What can hang from each mark
Q193: Q654
Q506: Q654
Q313: Q398
Q186: Q398 Q654
Q398: Q256 Q313
Q559: Q645 Q654
Q654: Q186 Q193 Q506 Q559

Every row comes from one small tree of marks. Brackets hold a mark, then the marks that hang from it, in the order of their numbers. Every link used is in the known rows. Which tree was each row made from?
Known rows
[Q654 Q506]: [  2 -16  -8  10   6   0 -12   2   1  -2  -3 -20   7  -2  -8   8  -7   3
   0  -7   2   4  16]
[Q506 [Q654 [Q186 Q398] Q193]]: [ -1  -7 -10  -7  20   0  -2  15   2 -32   3 -17 -15   1 -22   6 -19  -7
  18 -10  14  11  -1]
[Q506 [Q654 Q186 Q193]]: [ -9  -3 -16  -5  25 -12 -13  14   1 -18   2 -15 -17  12 -10   1 -15  -6
  16   0  12   6   1]
[Q186 [Q398 Q256] Q654]: [ -8 -16  -6 -16  -2  -4  -7  -9   5 -14  -2 -12   4 -16  -2  10   0  -4
   5  -4   2   5   9]
[Q506 Q654]: [-10  -7 -10  -6   7  -5 -18   4  -2  -7  -3 -13  -9   2  -3   2  -6  -4
  10   5   7  -2   0]
[Q654 Q186 Q506 Q559]: [  3 -23 -27  16  29  -4 -12   9  -3  -1  -3 -14  16   4 -14  10 -21   4
  12 -18  -5   9  13]
[Q654 Q193 Q506]: [ -6  -5  -3   1  13  -9 -16   9   1  -7  -3 -23   0   7 -11   3 -10  -7
   2   6  15  -6  19]
[Q559 Q645 [Q654 Q186 Q193 Q506]]: [-12   4 -18  11  35   0  -6   5   0 -17   9 -15  24   9 -21  -1 -27  -9
   1 -19   2  10  21]
[Q186 [Q398 Q256 Q313] [Q654 Q559]]: [-23 -11 -15 -19  24   3 -27  -7 -15 -12  -8 -19  20 -19  -8  10  -1 -21
  16   8   4  -9   4]
[Q559 Q645 [Q654 Q186 Q506]]: [ -3  -5 -22  18  27   8  -2  -1   0 -13  10 -12  29   1 -18   4 -24   1
  -1 -31 -11  17  17]
[Q654 Q186 Q193 Q506]: [  3 -12 -13  10  22  -7  -5  12   2 -13   2 -22  -1   8 -14   6 -16   2
   7 -12   6  10  16]
[Q654 Q186]: [  6  -5 -10  15  17  -8   4   4   3  -8   1 -13  -2  -3  -7   7 -11   0
   3 -18  -4  12  10]
[Q398 Q256 Q313]: [-14   6  -2  -6  17   7 -26 -16 -12 -21  -8 -22  12  -8   2  14  -4  -7
   1   5  -2  -5   5]
[Q193 [Q654 Q186 Q559]]: [  3   1 -24  14  43   1  -6  10  -5  -4 -13  -8  17   4 -14   9 -36  -6
   6 -12  -9   5  14]
[Q559 Q645 [Q654 [Q186 Q398] Q193]]: [ -8  19  -4   7  35   3   9   5   3 -28   6 -12  19  -6 -28   0 -28 -20
   1 -23   5   7  16]
[Q506 [Q654 Q186 Q559]]: [-11 -13 -30   2  29  -8 -18  11  -7  -7  -5  -7   1   8  -9   6 -19  -4
  22  -6   0   5  -2]
[Q654 [Q559 Q645]]: [-14   9 -13   6  41  -7 -26   3  -1  11  -4  -7  26  -2  -7   2 -12 -18
   3  11   2 -21  16]
[Q186 [Q398 Q256] [Q654 Q193]]: [-16  -5  -2 -24   7 -12 -11  -1   6 -18  -3 -16  -2  -8  -5   4  -3 -14
   7   8  17  -1  12]
[Q186 Q398]: [  8  -4   6   4   5   1   3   2   2 -14  -3 -17   3 -17 -15   9  -9  -9
  -1 -11   5   0  11]
[Q193 [Q654 Q506]]: [  9  -8 -11   8  17  14 -11   1  -2  -6 -11 -19  14   3 -14  10 -27   5
  -4  -8  -5   5  20]
[Q398 Q256]: [ -7   1  -2  -6   7  -6 -16 -11   3 -14  -7 -11   7  -1   6  11 -10   0
  -4   0   0  -1  11]
[Q186 [Q398 Q256 Q313] Q654]: [-14 -11  -4 -17   9  10 -19 -13 -10 -20  -2 -23  10 -22  -5  10   7 -12
  10   1   2   0   5]
[Q559 Q645 [Q654 [Q186 Q398]]]: [  1   8  -8  14  26  10  12  -1   3 -26   7  -9  26 -15 -24   5 -25 -12
  -1 -34  -8  15  12]
[Q313 Q398]: [-11   6   0  15  10  14  -4   2   0  -9 -12 -22  15 -17  -8   2  -3  -3
  -5   4   1  -8   5]

Which tree is each row?
[ 17 -14 -20  16  24  13  -1   3  -1 -13  -4 -17  12   4 -17  13 -32  15
   1 -25 -13  20  16] : [Q193 [Q654 Q186 Q506]]
[-25  27   0  -1  29  -8 -12   4   0  -8   0 -11  18   5 -13  -7 -18 -27
  -6   4  13 -11  22] : [Q559 Q645 [Q654 Q193]]
[  7 -15 -31  14  40  10 -12   8  -6  -6 -11 -13  23   8 -19  13 -40   5
   8 -18 -11  12  17] : [Q193 [Q654 Q186 Q506 Q559]]
[  1  -8  -8   8  14   5  13  11  -2 -34   1 -20  11  -2 -30   4 -32 -10
   3 -34   7  24  16] : [Q559 [Q654 [Q186 Q398] Q193 Q506]]
[ -9  -8 -20  -7  33  -6 -12  19  -3 -24  -6 -13  -3   5 -23   4 -27 -16
  23  -3  15   2  -2] : [Q506 [Q654 [Q186 Q398] Q193 Q559]]
[-23   5 -31  -4  54 -10 -32  14  -2  -7   1  -8   8  16 -14  -1 -22 -16
  21  13  10 -10   5] : [Q506 [Q654 Q186 Q193 [Q559 Q645]]]
[  1 -14 -18  17   9   2   8   4  -3 -17   1 -14  13   1 -15   4 -23   1
   2 -37  -8  26  15] : [Q559 [Q654 Q186 Q506]]
[-29  -3 -16 -12  26 -29 -22  18  -4  18  -8 -12   0   4  -4  -9  -1 -29
  13  23  20 -18  18] : [Q186 [Q654 Q193 Q559]]
[  7  -9 -15  18  23  18   8  -1   1 -27  10 -14  32 -12 -29  10 -29  -1
   0 -41 -11  22  14] : [Q559 Q645 [Q654 [Q186 Q398] Q506]]
[-12   2 -12  10  19   7 -13  -5  -3  -5   2 -13  31  -1 -14   2 -17  -8
  -5 -14  -2   3  20] : [Q559 Q645 [Q654 Q506]]
[  5  -5  -5   1  20  18  -5 -14  -9 -40   0 -23  12 -17 -13  21 -15  -1
   6 -20  -9  13   0] : [Q654 [Q186 [Q398 Q256 Q313]]]
[ -9  18 -18   4  53   6 -27   2  -4   7 -12  -7  33   2 -14   5 -30 -15
  -2  11  -5 -18  19] : [Q193 [Q654 [Q559 Q645]]]
[  8 -17 -11  -3  17   6  -5  -3   5 -42   1 -20   7   1 -16  18 -26   7
   5 -20   4  17  11] : [Q654 [Q186 [Q398 Q256]] Q193 Q506]
[  5  -5 -34  16  57  15 -21   4  -3  -1  -3 -11  39   8 -21  11 -38   4
   5 -12 -15   4  18] : [Q193 [Q654 Q186 Q506 [Q559 Q645]]]
[ -1  -9 -21   6  32   8 -23   7  -8   2 -18 -15  24   6 -15   9 -34  -4
   3  -2  -3  -3  20] : [Q193 [Q654 Q506 Q559]]
[  3 -13 -10  15  16  25   7  -1 -18 -38   2 -27  21 -17 -31  12 -22  -8
   8 -42  -7  26   8] : [Q559 [Q654 [Q186 [Q398 Q313]] Q506]]
[ 12 -26 -21  14  24   5  -1  10  -2 -15  -3 -17  18  -8 -25  15 -26  -1
  12 -27  -5  13  11] : [Q654 [Q186 Q398] Q506 Q559]
[-29  -9 -25  -8  41 -15 -36  12   0  20   1 -16  22   7 -12  -6  -3 -20
  13  23  16 -18  23] : [Q186 [Q654 Q193 Q506 [Q559 Q645]]]
[-18  22 -10  10  38  -7  -2   5   2 -16   6  -9  16   7 -16  -5 -24 -20
  -1 -13   5   3  19] : [Q559 Q645 [Q654 Q186 Q193]]
[-17 -29 -27  -3  15 -13 -24  10  -6  21  -5 -15  14  -1  -6   0   0  -8
  15   4   5  -4  17] : [Q186 [Q654 Q506 Q559]]
[  3 -11 -13   0  20  18  -8   3 -14 -35   3 -23  -3 -15 -23  14 -10  -5
  20 -17  -1  12 -10] : [Q506 [Q654 [Q186 [Q398 Q313]]]]
[  6 -20 -19  13  34  18 -11   6 -17 -22  -2 -26  24 -15 -29  17 -19  -8
  17 -23  -5   8   6] : [Q654 [Q186 [Q398 Q313]] Q506 Q559]
[ -7   4  -7   1  18  19   4 -14 -14 -48  -4 -18  21 -16 -17  15 -25  -9
   4 -36  -9  21   3] : [Q559 [Q654 [Q186 [Q398 Q256 Q313]]]]
[-15 -22 -16 -12  19 -12 -17  17  -2   2  -6 -20  10  -4 -21   0  -8 -21
  17   7  19  -6  19] : [Q186 Q398 [Q654 Q193 Q506 Q559]]
